What can hang from each mark
W: D
H: D
L: U
S: C D U
D: H L W
C: L S
U: S

Every row comes from one small tree of marks. Brackets hold a mark, then the marks that hang from it, in alphabetical order. Every link used is in the known rows. Which tree was each row made from?
Known rows
[D H [L [U S]] W]: [ 0.21  0.34  0.60  0.05 -0.11 -0.23  0.07  0.00  0.23  0.00 -0.33  0.49
 -0.43  0.05  0.22  0.11 -0.15 -0.22 -0.06  0.33]
[C [L U] S]: [-0.22  0.21  0.56  0.35 -0.29 -0.03 -0.16 -0.01  0.32  0.16  0.09  0.06
  0.00 -0.01  0.28 -0.38 -0.20  0.20 -0.42  0.08]
[W [D H [L [U S]]]]: [-0.03  0.31  0.50  0.28 -0.20 -0.18  0.07  0.06  0.16  0.04 -0.19 -0.01
  0.07 -0.08  0.05  0.03 -0.07 -0.05 -0.11  0.37]
[H [D [L U] W]]: [ 0.04  0.24  0.61  0.19 -0.05 -0.27 -0.03  0.18  0.09 -0.17 -0.26  0.13
 -0.22  0.06  0.20 -0.28  0.06 -0.17 -0.11  0.48]
[L [U S]]: [-0.21  0.20  0.56  0.04 -0.20 -0.22 -0.09  0.11  0.06 -0.07 -0.07  0.00
 -0.10  0.12  0.22 -0.38 -0.17  0.19 -0.03  0.30]
[D H [L U] W]: [ 0.23  0.36  0.56  0.06 -0.18 -0.22  0.13  0.06  0.15 -0.04 -0.33  0.44
 -0.30  0.05  0.23  0.11 -0.12 -0.21 -0.12  0.27]
[W D]: [-0.04  0.18  0.47  0.26 -0.33 -0.21  0.16  0.14  0.17 -0.11 -0.17 -0.22
  0.08 -0.10  0.03 -0.19 -0.01  0.27 -0.17  0.40]
[D L W]: [ 0.19  0.28  0.51  0.09 -0.25 -0.27  0.26  0.02  0.25 -0.08 -0.36  0.34
 -0.42  0.03  0.15  0.00  0.02 -0.06 -0.17  0.33]
[C L]: [-0.03  0.23  0.43  0.21 -0.26 -0.17 -0.02  0.15  0.17 -0.07 -0.02  0.00
 -0.05 -0.13  0.18 -0.25  0.03  0.22 -0.34  0.22]
[S [D W]]: [ 0.16  0.12  0.25  0.10 -0.33 -0.26  0.34  0.10  0.23 -0.16 -0.17  0.05
 -0.17  0.06  0.17 -0.01 -0.03  0.16 -0.22  0.43]
[S C [D H L]]: [ 0.29  0.29 -0.02  0.21 -0.41 -0.19  0.50  0.21  0.22 -0.14 -0.12  0.01
  0.10  0.16  0.19  0.27  0.06 -0.06 -0.13  0.59]
[W [D H [L U]]]: [-0.01  0.32  0.48  0.29 -0.25 -0.17  0.12  0.12  0.11  0.02 -0.19 -0.04
  0.15 -0.07  0.05  0.04 -0.06 -0.04 -0.16  0.33]
[D W]: [ 0.18  0.17  0.55  0.03 -0.29 -0.27  0.20  0.12  0.25 -0.22 -0.31  0.19
 -0.41  0.02  0.20 -0.21 -0.05  0.24 -0.13  0.36]
[L [U [S D]]]: [-0.19  0.17  0.44  0.06 -0.21 -0.22 -0.03  0.08  0.08 -0.03 -0.03 -0.05
 -0.04  0.15  0.21 -0.28 -0.16  0.15 -0.09  0.33]
[L U]: [-0.18  0.23  0.51  0.06 -0.29 -0.21 -0.01  0.20 -0.04 -0.12 -0.08 -0.06
  0.08  0.13  0.22 -0.37 -0.15  0.19 -0.14  0.22]
[S C [D L W]]: [ 0.29  0.22  0.08  0.10 -0.43 -0.20  0.57  0.01  0.34 -0.06 -0.16  0.03
 -0.21  0.22  0.21  0.16  0.09  0.00 -0.24  0.52]
[C [L U] [S [D W]]]: [-0.11  0.16  0.45  0.31 -0.31 -0.03 -0.02 -0.14  0.42  0.24  0.10  0.07
 -0.10  0.03  0.29 -0.22 -0.21  0.15 -0.51  0.10]
[U S]: [-0.03  0.16  0.49  0.12 -0.17 -0.29  0.01  0.15  0.22 -0.19 -0.18  0.11
 -0.28 -0.01  0.14 -0.26 -0.07  0.24  0.06  0.51]
[H [D [L U]]]: [-0.08  0.27  0.53  0.27 -0.06 -0.28 -0.08  0.31 -0.02 -0.20 -0.17  0.01
  0.05  0.04  0.16 -0.32  0.08 -0.16 -0.07  0.51]
[S [D W] U]: [ 0.19  0.09  0.05  0.16 -0.41 -0.17  0.42  0.00  0.30 -0.11 -0.16  0.02
 -0.08  0.14  0.13  0.24  0.04  0.03 -0.22  0.49]
[W [D H L]]: [ 0.08  0.31  0.44  0.33 -0.26 -0.21  0.19  0.15  0.17 -0.05 -0.24 -0.01
  0.10 -0.13  0.01  0.10  0.00 -0.01 -0.13  0.42]
[H [D [L [U S]] W]]: [ 0.03  0.23  0.64  0.18  0.00 -0.29 -0.07  0.14  0.14 -0.14 -0.26  0.17
 -0.31  0.06  0.19 -0.28  0.05 -0.17 -0.06  0.52]

Write each row's tree
[ 0.16  0.19  0.36  0.13 -0.14 -0.28  0.17  0.01  0.33 -0.08 -0.23  0.27
 -0.37  0.02  0.14  0.10 -0.06 -0.02 -0.02  0.56]	[U [S [D H L W]]]
[ 0.08  0.26  0.04  0.14 -0.44 -0.17  0.45  0.09  0.17 -0.02 -0.02 -0.13
  0.12  0.27  0.21  0.07  0.05 -0.02 -0.22  0.46]	[S C [D [L U]]]
[ 0.06  0.27  0.19  0.21 -0.27 -0.24  0.23  0.19  0.06 -0.06 -0.11  0.09
  0.17  0.08  0.15  0.18 -0.07 -0.14 -0.16  0.41]	[S [D H [L U]]]
[ 0.05  0.20  0.07  0.15 -0.44 -0.09  0.30  0.06  0.23  0.01  0.14 -0.25
  0.11  0.17  0.26 -0.08  0.05  0.17 -0.38  0.35]	[S [C [L U]] D]
[ 0.19  0.25  0.27  0.12 -0.25 -0.23  0.29  0.07  0.17 -0.02 -0.19  0.22
 -0.10  0.09  0.19  0.21 -0.08 -0.15 -0.21  0.37]	[S [D H [L U] W]]
[ 0.20  0.20 -0.21  0.25 -0.53 -0.10  0.61  0.03  0.29 -0.05 -0.06 -0.12
  0.16  0.29  0.13  0.38  0.18 -0.13 -0.19  0.60]	[S C [D L] U]
[ 0.08  0.15  0.36  0.11 -0.17 -0.29  0.18 -0.03  0.32 -0.05 -0.20  0.20
 -0.39  0.06  0.13  0.01 -0.03  0.03 -0.06  0.52]	[U [S [D L W]]]
[-0.20  0.17  0.39  0.37 -0.33 -0.04 -0.05 -0.06  0.35  0.22  0.16 -0.01
  0.09  0.03  0.27 -0.24 -0.20  0.15 -0.49  0.12]	[C [L U] [S D]]
[ 0.41  0.19  0.09  0.08 -0.42 -0.18  0.52  0.16  0.33 -0.21 -0.16  0.03
 -0.17  0.16  0.26  0.14  0.00  0.13 -0.14  0.57]	[S C [D H W]]
[ 0.09  0.29  0.56  0.00 -0.21 -0.21  0.16 -0.11  0.26  0.06 -0.26  0.29
 -0.48  0.17  0.22 -0.08 -0.06 -0.09 -0.14  0.30]	[D [L [U [S C]]] W]
[ 0.08  0.18  0.19  0.15 -0.27 -0.24  0.28  0.05  0.32 -0.07 -0.11  0.03
 -0.21  0.15  0.16  0.00  0.04  0.08 -0.03  0.61]	[U [S C [D L]]]
[ 0.13  0.23  0.57  0.23 -0.06 -0.31  0.04  0.22  0.15 -0.24 -0.31  0.18
 -0.28 -0.01  0.16 -0.22  0.12 -0.14 -0.08  0.57]	[H [D L W]]
[-0.07  0.17  0.40 -0.01 -0.26 -0.19  0.10  0.01  0.18 -0.01 -0.04 -0.04
 -0.18  0.23  0.26 -0.25 -0.14  0.16 -0.10  0.36]	[L [U [S C [D W]]]]
[ 0.36  0.34  0.50  0.13 -0.18 -0.26  0.23  0.12  0.24 -0.14 -0.41  0.49
 -0.38 -0.05  0.17  0.20 -0.05 -0.17 -0.08  0.39]	[D H L W]
[-0.05  0.23  0.20  0.18 -0.31 -0.25  0.25  0.11  0.07 -0.01 -0.08 -0.02
  0.15  0.13  0.13  0.05 -0.02 -0.06 -0.23  0.36]	[S [D [L U]]]
[ 0.13  0.20  0.06  0.21 -0.49 -0.03  0.31  0.07  0.32 -0.09 -0.01 -0.15
  0.04  0.13  0.21  0.04  0.16  0.13 -0.25  0.42]	[S [C L] U]
[-0.14  0.30  0.48  0.14 -0.20 -0.25  0.03  0.07  0.08  0.02 -0.16  0.15
 -0.09  0.10  0.15 -0.13 -0.06 -0.09 -0.08  0.31]	[D [L [U S]]]
[-0.10  0.31  0.44  0.11 -0.23 -0.22  0.09  0.06  0.11  0.01 -0.14  0.11
 -0.09  0.15  0.17 -0.12 -0.03 -0.07 -0.09  0.34]	[D [L [U [S C]]]]
[ 0.17  0.16  0.20  0.14 -0.26 -0.23  0.24  0.14  0.31 -0.18 -0.11  0.04
 -0.20  0.10  0.19 -0.01 -0.03  0.16  0.04  0.66]	[U [S C [D H]]]
[-0.11  0.22  0.43  0.17 -0.17 -0.13 -0.14  0.04  0.16  0.07  0.08  0.01
 -0.04 -0.04  0.23 -0.20 -0.08  0.11 -0.31  0.20]	[C [L [U [S [D H]]]]]
[-0.13  0.27  0.49  0.26 -0.29 -0.19  0.13  0.04  0.12  0.07 -0.16 -0.16
  0.13 -0.03  0.03 -0.10 -0.02  0.03 -0.23  0.29]	[W [D [L U]]]
[-0.17  0.20  0.44  0.15 -0.19 -0.14 -0.14  0.00  0.17  0.10  0.10 -0.05
 -0.05 -0.02  0.22 -0.26 -0.06  0.15 -0.34  0.17]	[C [L [U [S D]]]]
[ 0.07  0.19  0.15  0.45 -0.39 -0.10  0.29  0.06  0.38 -0.01 -0.14  0.20
  0.12  0.08  0.15  0.22 -0.12 -0.07 -0.16  0.49]	[C [S [D H L] U]]
